What can hang from each mark:
domif: koganag
soter: kobobas koganag leri
koganag: domif mumi soter
mumi: bufam
bufam: mumi nadozo
kobobas: nadozo
leri: nadozo
nadozo: bufam koganag leri

In the rows, zero is written as 128.
Known rows, with every way that one mark hangs from another:
koganag(soter): [149 124 139 119  94 131 181 163 103 122 104 101  99  93 102 128 158 136
 158 135]
bufam(mumi nadozo(koganag(domif soter) leri)): [164 143 112 133 123  85  93 104  87 113 160 136 134 125  66 108 121 126
 154 134]
mumi(bufam(nadozo(koganag))): [133 132 110 112 114  80 111 117  85 190 186 136  87 122 113 116 144 109
 170 113]
leri(nadozo(koganag(soter))): [135 143 122 103 184 153 109 141 113  90 147 100  95 104  99 144 142 108
 157 104]
leri(nadozo(koganag(mumi))): [114 134 123  91 154 140  97  93 106 118 156 113 121 114  87 143 141  93
 165 101]
domif(koganag(soter(kobobas(nadozo(bufam)) leri))): [176 113 141 121 148 130 151 209 142 126  56 128 109 148 147 156 154 142
 144 138]
bufam(mumi nadozo(koganag(soter))): [153 171 110 119 108 105  93 104  96 129 184 118 119 113  66 108 141 123
 162 134]
bufam(nadozo(koganag(mumi soter) leri)): [150 109 116 115 119  74 118 105  95 124 166 144 124  98  79  92 141 140
 157 144]
leri(nadozo(bufam koganag(domif mumi soter))): [101 116 113 138 190 159  91 104 106  71 126 109 127 124  87 157 138  97
 150 119]
domif(koganag): [167 108 131  98  64  83 202 158  91 165  92  99 111 138  99 148 135 120
 161 118]
koganag(domif mumi soter(leri)): [133  74 157 144  81 117 195  83 100 113  81 124 157 106 104 165 148 124
 150 154]
bufam(nadozo(koganag)): [145 139 111 108 129 100 105 103  89 140 179 126 116 119 128  92 142 122
 157 124]
leri(nadozo(bufam(mumi) koganag(domif soter(kobobas)))): [124 165 111 146 210 176  55 145 126  74 128 107 119 149 121 160 139  99
 151 111]
koganag(mumi): [118 107 139 101  47 110 162  91  90 163 120 121 141 111 100 129 158 112
 171 128]
soter(koganag(domif) leri): [132 104 142 147 113 171 162 106 102 124 124 108 147 127 150 143 154 127
 141 110]
koganag(mumi soter(leri(nadozo))): [133  94 159 118 121 132 161 118 119 102  97 131 113  95  81 160 160 125
 155 143]
koganag(domif soter(kobobas)): [160 120 146 155 112 145 169 159 117 123  83 108 136 130 196 155 151 126
 154 142]
bufam(nadozo): [151 114 129 119 109  95 127 126  81 146 135 137 100 129 148  99 146 125
 155 139]
soter(kobobas): [158 152 140 119 107 141 129 174 131 165 108 123 119 144 215 122 167 126
 166 118]
kobobas(nadozo(bufam koganag(soter))): [114 143 109  99 195 177  61 154 125  93 119 125 122 113 107 106 151 123
 145 114]
mumi(bufam(nadozo(leri))): [148 102 123 118 108  61 122 150  79 187 142 160  71 132 114 108 142 122
 165 121]
soter(kobobas leri(nadozo(koganag(mumi(bufam))))): [142 148 142 114 185 142  76 141 156 150 141 150 113 147 185 159 162 110
 163 103]

Rows:
[117 143 120 124 177 160  73 157 103  96 106 122  86 151  95 142 141  99
 154 110] -> leri(nadozo(bufam(mumi)))
[155  80 144 112  51  67 218 140 104 176  95 120 110 115  57 179 149 126
 165 140] -> domif(koganag(mumi(bufam) soter(leri)))
[128 158 104 153 164 153 102 113 115  84 134 104 143 128  69 137 142 125
 145 121] -> nadozo(bufam(mumi) koganag(domif soter(leri)))
[109 138 112  91  76 101 130  79  98 186 185 113 138 101  76 129 150 103
 179 103] -> nadozo(koganag(mumi(bufam)))
[153  75 129 104  44  29 180 127  79 196 113 141 111 139  73 148 132 115
 169 133] -> domif(koganag(mumi(bufam(nadozo(leri)))))
[109 130 106 107 197 171  48 120 110 106 114 130 146 142 131 112 133 104
 142 104] -> kobobas(nadozo(bufam koganag(domif)))
[144 166 130 126 209 179  29 151 164 121 103 158 152 174 200 130 152 122
 143 109] -> soter(kobobas(nadozo(bufam(mumi) koganag(domif))) leri)
[118  97 152 140  93 132 126 120 118 161  90 144 154 131 167 176 153 102
 165 146] -> koganag(domif mumi(bufam) soter(kobobas(nadozo)))
[166 159 109 116 119  84  88 121  96 121 172 138 114 114  53  94 133 134
 159 131] -> bufam(mumi nadozo(koganag(soter) leri))
[156 110 122 138 126  83 112 104 105 124 151 147 147 122 140 108 136 133
 154 146] -> bufam(nadozo(koganag(domif mumi soter(kobobas)) leri))
[143 160 115 119 186 163  25 166 144 126 106 152 150 169 183 112 142 118
 151 105] -> soter(kobobas(nadozo(bufam(mumi) koganag(domif) leri)))
[122  89 131 112  62  59 133  98  80 193 143 159 111 119  94 121 149 111
 172 133] -> koganag(mumi(bufam(nadozo(leri))))
[148  81 134 117  38  52 202 133  85 179 115 118 107 119  64 165 144 119
 168 148] -> domif(koganag(mumi(bufam(nadozo)) soter))
[112 153 103 131 202 164  56 113 101  85 136 109 121 152  90 149 126  87
 153  95] -> leri(nadozo(bufam(mumi) koganag(domif)))
[129 105 122  98 189 144  64 180 112 109  71 164 107 141 125  90 142 128
 142 114] -> kobobas(nadozo(bufam leri))
[156  95 136 115  98 104 149 183 130 137  63 135 133 140 111 150 151 135
 155 146] -> domif(koganag(mumi soter(kobobas(nadozo(bufam leri)))))
[105 113 146 155 159 214  64 117 152 122  99 150 185 161 224 145 172 122
 137 126] -> soter(kobobas(nadozo(bufam)) koganag(domif mumi) leri)
[175 131 140 122 133 129 135 203 143 130  64 127 114 155 124 161 150 137
 147 137] -> domif(koganag(soter(kobobas(nadozo(bufam(mumi))) leri)))
[143 144 118 120 202 163  39 172 144 125 100 154 145 163 206 107 146 124
 148 108] -> soter(kobobas(nadozo(bufam koganag(domif) leri)))
[130 181 100 158 153 165  82 134 128 101 138 100 151 142 119 137 147 120
 155 122] -> nadozo(bufam(mumi) koganag(domif soter(kobobas)))
[116 187  89 117 137 148  75 119 109 123 164 103 130 130  64 108 148 115
 162 102] -> nadozo(bufam(mumi) koganag)
[145 134 119 111 106  93 127 140 131 163 159 135 128  98  95 123 157 135
 176 117] -> nadozo(koganag(mumi(bufam) soter(kobobas)) leri)
[128 116 152 158  92 177 137  99 137 150 126 126 181 146 215 157 174 126
 152 125] -> soter(kobobas koganag(domif mumi) leri)
[138 125 150 126  63 134 163 140 131 146 107 119 138 103 146 143 177 132
 170 152] -> koganag(mumi soter(kobobas))
[108 144 105  90 194 170  44 139 119 112 127 132 128 132 122  97 146 112
 147 102] -> kobobas(nadozo(bufam koganag))
[128 102 112 110  99  73 134  75  87 167 155 136 153 116  73 128 126 108
 169 101] -> nadozo(koganag(domif mumi(bufam)) leri)
[154 120 110 111 135 101 135 111  92 126 137 120 146 122 104 108 121 123
 156  96] -> nadozo(koganag(domif) leri)
[126 121 135 100 168 125 106 107 119 137 144 139 102 121  98 154 146 105
 159 100] -> soter(leri(nadozo(koganag(mumi(bufam)))))
